Every row comes from one small tree of marks. Brackets hold a mark, then the marks that hang from it, in the order of their numbers. Every link used is in the known rows. Which tree was each row made from?
Known rows:
(K301 (K881 K135 (K142 (K327 K309 K576)))): [-2.86  1.31  0.00  0.12  1.76  2.46  2.68  3.85  1.72 -1.73 -1.98  2.16
  3.95  1.86  2.08 -0.32  0.81 -2.70 -0.68  3.76 -0.23  3.25  0.12  1.21
  0.18 -0.22 -1.86 -1.09 -2.33  1.55  0.78  1.29  0.58  0.30  1.17]
(K301 K422 (K881 K142)): [-2.50  2.26 -3.38 -0.85  1.54  0.35  3.80  2.57  2.52  1.60 -4.20  1.96
  3.87  2.74  0.77  2.82  2.04 -1.11 -0.08  3.70 -0.03  3.04 -0.67 -2.30
  0.60  0.83  0.05 -2.85 -1.25  1.33  1.42  3.96  0.56 -0.66  0.17]
(K881 K301): [-0.40  3.32  0.62 -1.51 -1.34 -1.30  6.33  3.15  1.54 -1.27  0.36  2.10
  3.27  4.72  1.28  0.98  1.59 -1.85  0.64  3.41 -1.16 -0.21 -2.56 -3.83
  1.16 -3.17  0.64 -1.27 -2.04 -1.53  2.61  2.32 -0.42 -1.57 -0.84]
(K881 K135 (K142 (K327 K576)) (K301 K422)): [-3.12  2.69  1.21 -0.82 -0.31  1.34  3.00  1.66  1.26 -1.06 -3.32  1.08
  2.98  0.11  2.93 -0.10 -2.16 -1.45 -1.91  2.61 -0.02  1.58 -0.76  0.09
  1.03 -1.25 -0.33  0.09 -3.01 -1.03  1.30  1.90  0.37  0.18 -0.13]
(K422 (K301 (K881 K135 (K142 (K327 K309))))): [-2.89  2.26  0.44 -0.07  1.46  2.04  4.44  1.80  1.94 -1.20 -0.39  0.32
  5.48  2.06  1.78  1.29  1.78 -1.55 -0.88  3.48 -0.02  2.63 -0.92  0.56
  0.47  0.27 -0.30 -1.23 -2.91  1.18  2.49  3.25  0.27 -1.38  1.06]
(K327 (K301 K422 K881) K309 K576): [-3.45 -1.76 -3.13 -1.04  1.37  0.25  3.54  5.10  1.94  0.74 -2.59  1.00
  2.54  1.44  0.96  1.50  4.27 -2.53  0.62  0.31 -0.29  1.69  0.38 -3.07
  0.32 -3.60 -1.78 -1.50 -2.32 -0.61 -0.83  2.31  0.48  0.86  3.01]
(K422 (K301 (K881 (K142 K327)))): [-2.94  2.35 -0.22 -2.42  0.29  1.74  5.96  2.09  2.17  0.25 -0.53  1.29
  4.72  3.73  1.69  2.04  2.06 -1.48 -0.80  4.84  0.13  2.65 -2.24 -1.65
  0.43  0.54 -0.13 -1.63 -1.71  0.43  2.84  3.47 -0.18 -1.16 -0.14]
(K301 K422 K881): [-2.15  2.27 -4.34 -1.40  0.91  0.48  5.17  2.91  2.30 -0.07 -2.87  0.87
  3.21  3.17  0.64  3.11  2.74 -1.99  1.33  3.63 -1.21  2.01 -0.31 -3.69
  0.66 -0.46  0.18 -2.88 -1.23  1.33  1.03  3.67 -0.31 -1.25  0.65]
(K327 (K309 K576)): [-0.17  0.52 -1.97  1.34  0.94 -1.13  4.89  4.18  0.62 -3.58  1.49  2.61
  3.28  5.04  0.64  0.79  2.81 -3.87  1.79  3.05 -0.77  0.92 -1.15 -4.43
  1.87 -2.04 -1.91 -2.86 -3.38 -1.00  0.92  2.06 -1.06 -2.58 -0.07]
(K422 (K301 (K881 K135))): [-1.74  2.29 -1.36 -0.64  0.17  2.26  6.57  2.61  2.33 -1.81 -0.20 -0.21
  3.29  1.97  1.24  1.21  2.05 -0.75  0.42  3.13 -1.93  1.29 -0.91 -2.87
  0.87 -1.32  0.73 -2.75 -2.46  1.26  2.64  3.14 -1.56 -2.06  0.37]
(K422 (K301 (K881 K135 K142))): [-2.09  2.34 -0.37 -0.11  0.68  2.25  5.21  2.17  2.66 -0.29 -1.38  0.90
  3.68  1.48  1.28  0.90  1.54 -0.05 -0.81  3.18 -0.97  2.13 -1.17 -1.66
  0.78 -0.02  0.52 -2.70 -2.35  1.24  2.94  3.47 -0.88 -1.55  0.00]
(K576 (K327 K309)): [-0.07  3.00 -0.92  0.30 -0.29 -1.46  4.81  2.07  1.68 -3.25  1.52  2.63
  6.97  5.63  0.27  0.65  4.65 -2.98  2.71  2.73 -0.32  2.09 -2.43 -1.48
  1.88 -2.07 -0.07 -0.25 -2.66 -0.02  1.17  2.68  0.37 -1.71 -0.72]
(K881 K135 (K142 K327) (K301 K422)): [-2.70  4.48  1.26 -0.51 -0.30  0.73  3.47  0.80  1.30 -1.05 -2.33  0.27
  4.51  1.23  2.49  1.37 -1.58 -1.48 -1.49  3.35  0.63  1.59 -1.47  0.42
  1.05 -0.22  0.27  0.02 -3.02 -0.52  2.08  3.22  0.98 -1.02 -0.14]
(K301 K422 (K881 K135 (K142 (K327 K309 K576)))): [-3.81  1.20 -2.10  0.26  2.37  2.03  1.89  2.45  1.68 -0.73 -4.18  1.09
  4.00  0.44  1.97  0.99  0.78 -2.34 -0.72  2.80 -0.07  3.55  1.02  0.97
  0.33  0.37 -1.50 -1.27 -2.62  1.75  0.20  2.29  0.83  0.33  1.69]
(K881 (K142 (K327 (K309 K576)))): [-1.60  1.77  0.15  0.18  0.89 -0.09  3.61  3.22  0.66 -2.81  0.77  3.15
  4.91  5.04  1.50  1.04  1.23 -3.87 -0.06  4.75  1.30  2.53 -2.07 -1.22
  1.25  0.17 -2.52 -1.06 -3.09 -1.05  1.25  2.51  0.49 -1.53 -0.51]
(K301 K422 (K881 K135 K142)): [-2.51  2.79 -2.88  0.42  1.68  1.70  3.06  2.16  2.56  0.17 -4.28  0.82
  3.51  0.81  1.10  1.99  0.57 -0.76 -0.29  3.08 -0.58  2.91  0.23 -1.06
  0.79  0.85  0.11 -2.87 -2.00  2.15  1.34  3.89  0.25 -0.89  0.52]
(K576 (K327 (K301 K422 (K881 K135 K142)) K309)): [-2.96  1.81 -1.39  0.95  0.76  0.24  2.55  1.45  2.10 -0.14 -2.02 -0.27
  6.96  1.75  0.88  1.45  3.69 -1.45  0.78  0.97  1.11  3.74 -0.26  0.52
  1.37 -0.68  0.00 -0.28 -2.41  1.03  0.03  4.04  2.33 -0.11  1.80]
(K309 (K327 (K301 K422 (K881 K135 K142))) K576): [-3.61 -0.88 -2.33  0.17  0.31  2.11  3.52  4.04  0.08 -0.80 -1.83 -1.69
  2.69  1.49  1.82  2.11 -0.34 -2.62 -0.32  3.28  1.07  2.92  1.00 -1.93
  1.28  0.73 -1.47 -2.58 -2.32 -0.46 -0.31  3.19  0.86 -0.95  0.62]

Write each row's tree:
[-3.23  1.29  0.21 -1.39  0.32  3.38  4.93  2.46  2.10 -1.08 -1.52  1.05
  3.16  1.01  2.45 -0.01  0.45 -1.03 -1.37  3.70 -0.79  2.52 -0.79 -0.69
  0.44 -0.40 -0.69 -1.60 -2.40  0.81  2.02  2.02 -0.99 -0.39  0.22]	(K422 (K301 (K881 K135 (K142 (K327 K576)))))
[-2.65  3.22  1.04 -0.75  0.76 -1.80  3.22  1.26  0.99  0.44 -2.03  1.71
  5.99  3.36  2.02  2.21  1.12 -2.37 -1.12  3.07  1.31  1.70 -1.99  0.14
  0.77 -0.74 -0.08  0.40 -2.87 -1.47  1.98  3.30  1.90 -0.77  0.58]	(K881 (K142 (K327 K309)) (K301 K422))
[-1.80  0.69 -2.83 -0.60 -1.65  0.01  5.33  2.33  0.73 -2.81  0.66  0.01
  3.43  3.77  1.08  1.57  2.31 -2.75  1.99  2.63  0.40  2.08 -1.45 -5.15
  2.68 -1.72 -1.13 -1.80 -2.40 -1.62 -0.26  3.13 -0.39 -1.77 -0.53]	(K309 (K576 (K327 (K301 K422))))
[-4.41  0.68 -1.87 -2.88 -0.32  3.46  4.37  4.22  1.63 -1.94 -1.59 -0.80
  2.07  0.99  2.24  1.48  0.73 -3.02  0.08  2.84 -0.23  2.33 -0.05 -1.67
  0.30 -2.11 -2.12 -0.35 -2.28  0.00 -0.61  2.06 -0.02  0.73  2.17]	(K142 (K327 (K301 K422 (K881 K135)) K576))
[-2.72  0.58 -2.38  0.65 -0.59  1.53  3.70  1.81  1.13 -1.65 -1.80 -0.88
  3.63  1.57  1.63  0.85  0.99 -1.65  0.52  2.57  0.68  3.55  0.16 -2.56
  2.29  0.08 -0.99 -2.53 -2.01  0.35 -0.19  3.02  0.46 -1.08  0.32]	(K309 (K576 (K327 (K301 K422 (K881 K135 K142)))))
[-2.93  2.53 -1.68 -0.51 -0.54  1.42  3.55  1.48  2.47 -0.22 -2.17 -0.50
  5.55  1.78  1.03  1.64  2.49 -0.87  0.65  2.04  0.90  3.66 -0.79 -0.80
  1.48 -0.35  0.24 -0.74 -1.74  1.09  0.36  4.04  1.52 -0.23  0.69]	(K576 (K327 (K301 K422 (K881 K135 K142))))
[-3.02  2.90  0.41  0.15  1.07  1.31  2.34  2.91  1.68 -1.89 -0.44  0.52
  5.81  1.59  1.47  2.05  1.14 -2.73 -0.70  2.23  1.82  2.53 -1.51  0.86
  0.74 -0.57 -1.74  0.70 -4.22 -0.54  0.73  3.97  1.77 -0.66  1.40]	(K881 K135 (K142 (K327 (K301 K422) K309)))
[-2.88  0.12 -2.64 -0.43 -0.73  0.40  4.17  2.04  1.24 -0.41 -1.64  0.18
  3.81  3.23  1.37  1.50  2.06 -2.02  0.69  3.09  1.13  3.68 -0.63 -3.58
  2.23  0.01 -1.02 -2.54 -1.34 -0.39 -0.11  3.34  0.57 -0.85  0.10]	(K309 (K576 (K327 (K301 K422 (K881 K142)))))
[-1.58 -0.76 -0.57 -1.04  0.15 -0.08  4.23  6.30  1.74 -1.43  0.87  3.06
  2.71  3.20  0.66  0.05  3.99 -3.08  0.88  0.58 -0.26  0.34 -1.72 -3.65
  0.71 -5.00 -2.46 -0.44 -3.38 -2.25 -0.04  1.75 -0.13  0.46  1.41]	(K327 K301 K309 K576)
[-3.38  2.60 -2.00  0.50  2.37  1.51  2.32  1.77  1.78 -0.75 -3.35  0.23
  5.35  1.49  1.64  2.32  1.16 -2.34 -0.45  3.54  0.43  3.57  0.42  1.42
  0.37  1.34 -0.81 -1.26 -2.67  2.17  0.88  3.55  1.43 -0.76  1.71]	(K301 K422 (K881 K135 (K142 (K327 K309))))
[-3.40  0.10 -1.32 -2.26  0.32  0.56  3.80  4.52  1.17 -1.85  0.07  1.26
  3.85  2.80  1.52  1.72  2.79 -3.93  0.63  1.82  0.67  1.47 -1.47 -1.98
  0.53 -3.32 -2.67  0.76 -3.54 -2.07 -0.68  2.34  0.44  0.38  1.80]	(K142 (K327 (K301 K422) K309 K576))
[-3.47  1.05  0.29  0.00  1.01  1.96  1.79  3.63  1.59 -1.65 -1.45  1.33
  4.27  0.47  1.91  0.52  0.62 -2.59 -1.10  1.41  1.22  2.34 -0.87  0.50
  0.66 -1.68 -2.51  0.59 -4.09 -1.01 -0.02  2.61  1.06  0.56  1.37]	(K881 K135 (K142 (K327 (K301 K422) K309 K576)))
[-1.87  2.78 -2.06 -1.80 -1.68 -0.17  5.20  2.01  1.99 -1.53  0.30  0.47
  5.38  3.91  0.51  2.35  3.66 -1.90  2.07  2.00  0.56  2.07 -2.62 -3.31
  1.87 -2.28  0.13  0.05 -2.18 -0.95  0.30  4.17  0.62 -0.90 -0.26]	(K576 (K327 (K301 K422)))
[-1.62  3.90  0.40  0.75  0.04 -0.10  3.52  1.16  1.75 -0.11 -3.18  1.10
  3.90  0.64  1.67  0.85 -0.85 -0.26 -1.28  1.98 -0.35  1.00 -1.08 -1.20
  1.41 -0.99  1.04 -1.31 -2.95 -0.48  2.29  3.37  0.54 -1.22 -0.60]	(K881 K135 K142 (K301 K422))
[-3.06 -1.44 -3.79  0.22  1.36 -0.28  4.13  4.23  0.83 -0.46 -1.14 -0.67
  2.83  2.72  0.97  2.68  3.75 -3.26  1.08  1.71  0.32  1.91  0.64 -4.30
  1.20 -1.91 -1.94 -3.04 -2.49 -0.63 -0.54  3.15  0.38 -1.16  2.82]	(K327 (K301 K422 K881) (K309 K576))
[-2.48  0.03 -2.63 -2.54 -0.67  0.88  4.74  5.17  2.06 -0.43 -1.42  1.72
  1.38  1.77  0.93  1.32  2.39 -2.10  0.65  0.86 -0.43  0.67 -1.53 -5.07
  1.02 -4.01 -1.64 -1.12 -2.73 -2.09 -0.30  2.69 -0.75  0.33  0.57]	(K327 (K301 K422) K576)
[-2.96  0.72 -0.11  0.88  1.38  2.08  4.47  1.90  0.91 -2.08 -0.32 -0.16
  4.20  1.97  2.24  0.75  1.08 -2.12 -0.94  3.90 -0.05  2.79 -0.15 -0.65
  1.07  0.65 -1.09 -2.46 -3.13  0.77  2.02  2.50 -0.44 -1.99  0.93]	(K422 (K301 (K881 K135 (K142 (K327 (K309 K576))))))
[-3.33  1.87 -1.97 -0.72  0.75  1.91  3.39  3.37  2.62  0.74 -2.87 -0.29
  3.44  0.72  1.08  2.53  1.52 -0.98 -0.54  1.99  0.57  2.70 -0.43 -1.74
  0.60 -0.47 -0.60 -1.88 -2.24  0.69  0.75  4.32  1.02 -0.10  1.52]	(K327 (K301 K422 (K881 K135 K142)))
[-3.04  3.57  0.17 -1.10 -0.06  2.40  3.12  2.89  1.96 -1.80 -0.61  0.43
  4.70  1.46  1.67  2.19 -0.06 -2.18 -0.87  3.19  1.51  2.60 -1.96 -0.26
  0.83 -0.12 -1.49  0.26 -3.48 -0.57  0.98  4.10  1.11 -0.61  0.34]	(K881 K135 (K142 (K327 (K301 K422))))
[-1.28  3.85 -0.64  0.07 -0.53 -0.08  5.02  1.58  1.43 -1.90 -1.72 -0.36
  3.01  1.09  1.58  1.19 -0.11 -1.14  0.26  1.95 -1.54 -0.07 -0.69 -2.60
  1.48 -2.50  1.11 -1.40 -3.09 -0.45  1.93  2.91 -0.44 -1.89 -0.03]	(K881 K135 (K301 K422))
[-3.39 -0.91 -3.13 -0.19 -0.03  2.10  4.65  4.24 -0.06 -2.14 -0.82 -2.75
  2.16  1.93  1.76  2.38  0.19 -3.22  0.86  3.27  0.13  2.18  1.33 -2.80
  1.33 -0.34 -1.44 -2.69 -2.31 -0.51 -0.57  2.84  0.17 -1.44  1.10]	(K309 (K327 (K301 K422 (K881 K135))) K576)
[-1.74  1.98 -1.91 -0.32 -0.45 -1.33  4.22  2.10  1.64 -1.45  0.53  0.71
  6.84  3.91  0.29  2.27  5.12 -2.47  2.19  0.90  0.92  2.05 -2.13 -2.15
  1.84 -2.64 -0.24  0.43 -3.03 -0.94  0.02  3.95  1.33 -0.82  0.79]	(K576 (K327 (K301 K422) K309))
[-2.49  0.97 -1.09 -2.52 -0.70  1.14  5.70  5.50  1.23 -0.67  0.86 -0.05
  4.01  4.99  0.93  2.72  2.48 -3.15  1.26  4.02  0.55  1.81 -1.38 -1.96
  0.22 -1.44 -0.89 -0.85 -1.57 -0.64  0.72  3.19  1.08 -0.52  0.51]	(K309 (K327 (K301 K881)))
[-2.99  0.33 -1.88 -1.15  0.29  0.08  4.46  3.61  0.21 -2.96  1.31 -0.35
  4.07  3.95  1.50  2.96  2.32 -4.69  1.04  2.98  1.31  1.64 -1.24 -3.12
  1.29 -1.77 -2.73 -0.48 -3.56 -2.08 -0.37  3.14  0.57 -1.51  1.59]	(K142 (K327 (K301 K422) (K309 K576)))
[-0.98  2.13 -0.30 -0.58 -1.00 -1.12  4.75  2.99  1.77 -2.34  2.38  1.61
  6.68  5.27  0.35  1.13  5.22 -2.84  2.39  1.64  0.76  1.77 -2.77 -2.05
  1.72 -3.13 -0.62  0.64 -2.87 -1.13  0.51  3.27  1.15 -0.96  0.41]	(K576 (K327 K301 K309))
[-3.18  0.17 -0.10 -1.48  1.26  1.38  4.63  2.85  1.78  0.25 -1.25  2.22
  4.32  2.72  1.92  0.60  2.69 -1.82 -0.94  3.29 -0.02  2.51 -1.32 -0.85
  0.27 -0.92 -0.99 -1.29 -2.26 -0.01  1.91  2.20 -0.23 -0.12  0.82]	(K422 (K301 (K881 (K142 (K327 K309 K576)))))
[-2.97  0.26 -0.57 -0.38  1.24  0.93  5.03  2.18  0.98 -0.83 -0.18  0.87
  4.49  3.73  1.87  1.40  2.27 -2.41 -0.73  4.27  0.40  2.76 -1.08 -1.86
  0.99  0.52 -1.14 -2.60 -2.53  0.00  2.09  2.66 -0.29 -1.68  0.88]	(K422 (K301 (K881 (K142 (K327 (K309 K576))))))
[-2.74  3.88  0.77 -2.08 -0.45 -0.74  4.16  1.18  1.32  0.33 -2.22  1.62
  4.84  3.31  2.14  2.38 -0.10 -1.83 -1.18  4.06  1.05  1.69 -2.42 -0.99
  0.91 -0.29  0.27  0.02 -2.24 -1.46  2.17  3.28  1.26 -0.68 -0.50]	(K881 (K142 K327) (K301 K422))
[-3.92 -0.65 -1.63 -1.12  0.41  2.63  2.96  4.80  1.33  0.50 -3.25  0.05
  2.75  0.51  1.74  1.10  0.30 -1.85 -0.64  1.97  0.51  2.68  0.54 -0.47
  0.36 -1.06 -1.17 -0.89 -2.08 -0.32 -0.44  2.60  1.15  1.07  0.83]	(K309 (K327 (K301 K422 (K881 K135 K142)) K576))
[-4.36 -0.14 -1.72 -1.39  1.00  2.30  3.37  4.30  1.26 -1.79 -1.43 -0.59
  3.28  0.98  2.09  1.34  2.15 -3.48  0.28  1.86  0.14  2.33  0.49 -0.28
  0.19 -2.48 -2.43  0.02 -3.05  0.03 -0.84  1.93  0.76  0.69  3.24]	(K142 (K327 (K301 K422 (K881 K135)) K309 K576))
[-2.29  0.57 -0.18 -1.32 -0.30  0.24  5.09  4.70  0.29 -3.85  3.20  0.61
  3.98  5.17  1.57  1.88  2.43 -4.96  1.08  3.75  1.25  1.54 -1.87 -2.91
  1.15 -2.27 -3.19 -0.43 -3.39 -2.21  0.15  2.31  0.29 -1.55  1.33]	(K142 (K327 K301 (K309 K576)))
[-1.95 -0.32 -0.36 -2.58 -1.35  1.36  5.35  6.41  0.96 -1.49  1.03  1.82
  2.50  3.88  1.12  0.85  1.72 -3.18  0.93  2.67  0.15  0.83 -1.97 -2.97
  0.62 -3.49 -1.78 -0.06 -2.45 -2.44  0.06  1.87  0.05  0.29 -0.56]	(K309 (K327 K301 K576))
[-3.52  0.65 -3.03 -0.02  2.20  0.32  2.99  2.19  0.89 -0.29 -3.13  0.85
  4.38  3.22  1.78  2.61  1.62 -3.27 -0.22  4.45  0.96  3.68  0.33 -1.16
  0.89  1.49 -1.69 -2.51 -1.88  0.76  0.45  2.99  0.90 -0.98  1.31]	(K301 K422 (K881 (K142 (K327 (K309 K576)))))
[-1.49  3.78  1.11  0.88  1.21  1.18  2.84  2.81  1.63 -3.43  0.57  2.34
  5.96  3.19  1.48  0.70  0.70 -2.97 -0.35  3.82  0.74  2.40 -1.83  1.31
  0.77  0.03 -1.64  0.15 -3.88  0.33  1.76  2.76  0.89 -1.20 -0.01]	(K881 K135 (K142 (K327 K309)))
[-2.92 -0.95 -1.12 -2.78 -0.74  1.91  5.20  6.46  1.11 -0.42 -0.26  0.95
  2.22  3.57  1.44  1.02  2.04 -3.14  0.77  3.07 -0.13  1.70 -0.77 -2.25
  0.14 -2.68 -1.62 -0.89 -1.45 -1.14 -0.13  1.64  0.48  0.72  0.42]	(K309 (K327 (K301 K881) K576))
[-3.95  2.67 -1.70 -2.66 -0.21  2.80  4.90  3.30  1.78 -1.97 -0.50 -1.81
  3.85  2.17  1.88  3.26  1.31 -3.06  0.50  3.73  0.41  2.45 -0.63 -1.21
  0.40 -0.85 -1.26 -0.41 -2.35  0.51  0.27  3.68  0.73 -0.64  2.10]	(K142 (K327 (K301 K422 (K881 K135))))
[-2.53  3.65 -0.12 -0.79  0.70  2.79  3.89  3.01  2.14 -1.82 -1.23  1.15
  4.32  2.94  1.81  1.17  0.21 -2.36 -0.45  5.34  0.04  3.37 -0.81  0.57
  0.27  1.11 -1.09 -1.31 -1.87  1.90  1.78  2.62  0.58 -0.76  0.26]	(K301 (K881 K135 (K142 K327)))
[-3.67 -1.19 -2.83 -2.60 -0.18  1.65  4.58  5.52  1.03  0.40 -2.15  0.07
  2.35  2.33  1.43  2.10  1.95 -2.74  0.74  2.43  0.02  1.94  0.04 -2.51
  0.24 -2.19 -1.05 -0.98 -1.53 -0.91 -0.68  2.30  0.59  0.86  0.85]	(K309 (K327 (K301 K422 K881) K576))
[-3.80 -0.39 -2.14 -1.01  0.70  2.72  2.86  4.57  2.47  1.02 -4.18  0.79
  1.52 -0.75  1.60  0.57  0.85 -0.87 -1.02  1.00 -0.21  2.49  0.35 -2.13
  0.48 -1.90 -1.51 -1.86 -2.16  0.07 -0.31  2.65  0.17  1.23  1.73]	(K327 (K301 K422 (K881 K135 K142)) K576)
[-3.02  2.06  1.39  0.61  0.70  0.23  2.10  1.53  0.89 -1.02 -3.11  1.31
  4.19  0.12  2.73 -0.14 -0.86 -1.88 -1.77  1.64  0.27  1.49 -0.32  1.17
  0.92 -1.68 -0.69  0.31 -3.65 -0.93  0.98  1.58  1.10  0.17  0.97]	(K881 K135 (K142 (K327 K309 K576)) (K301 K422))
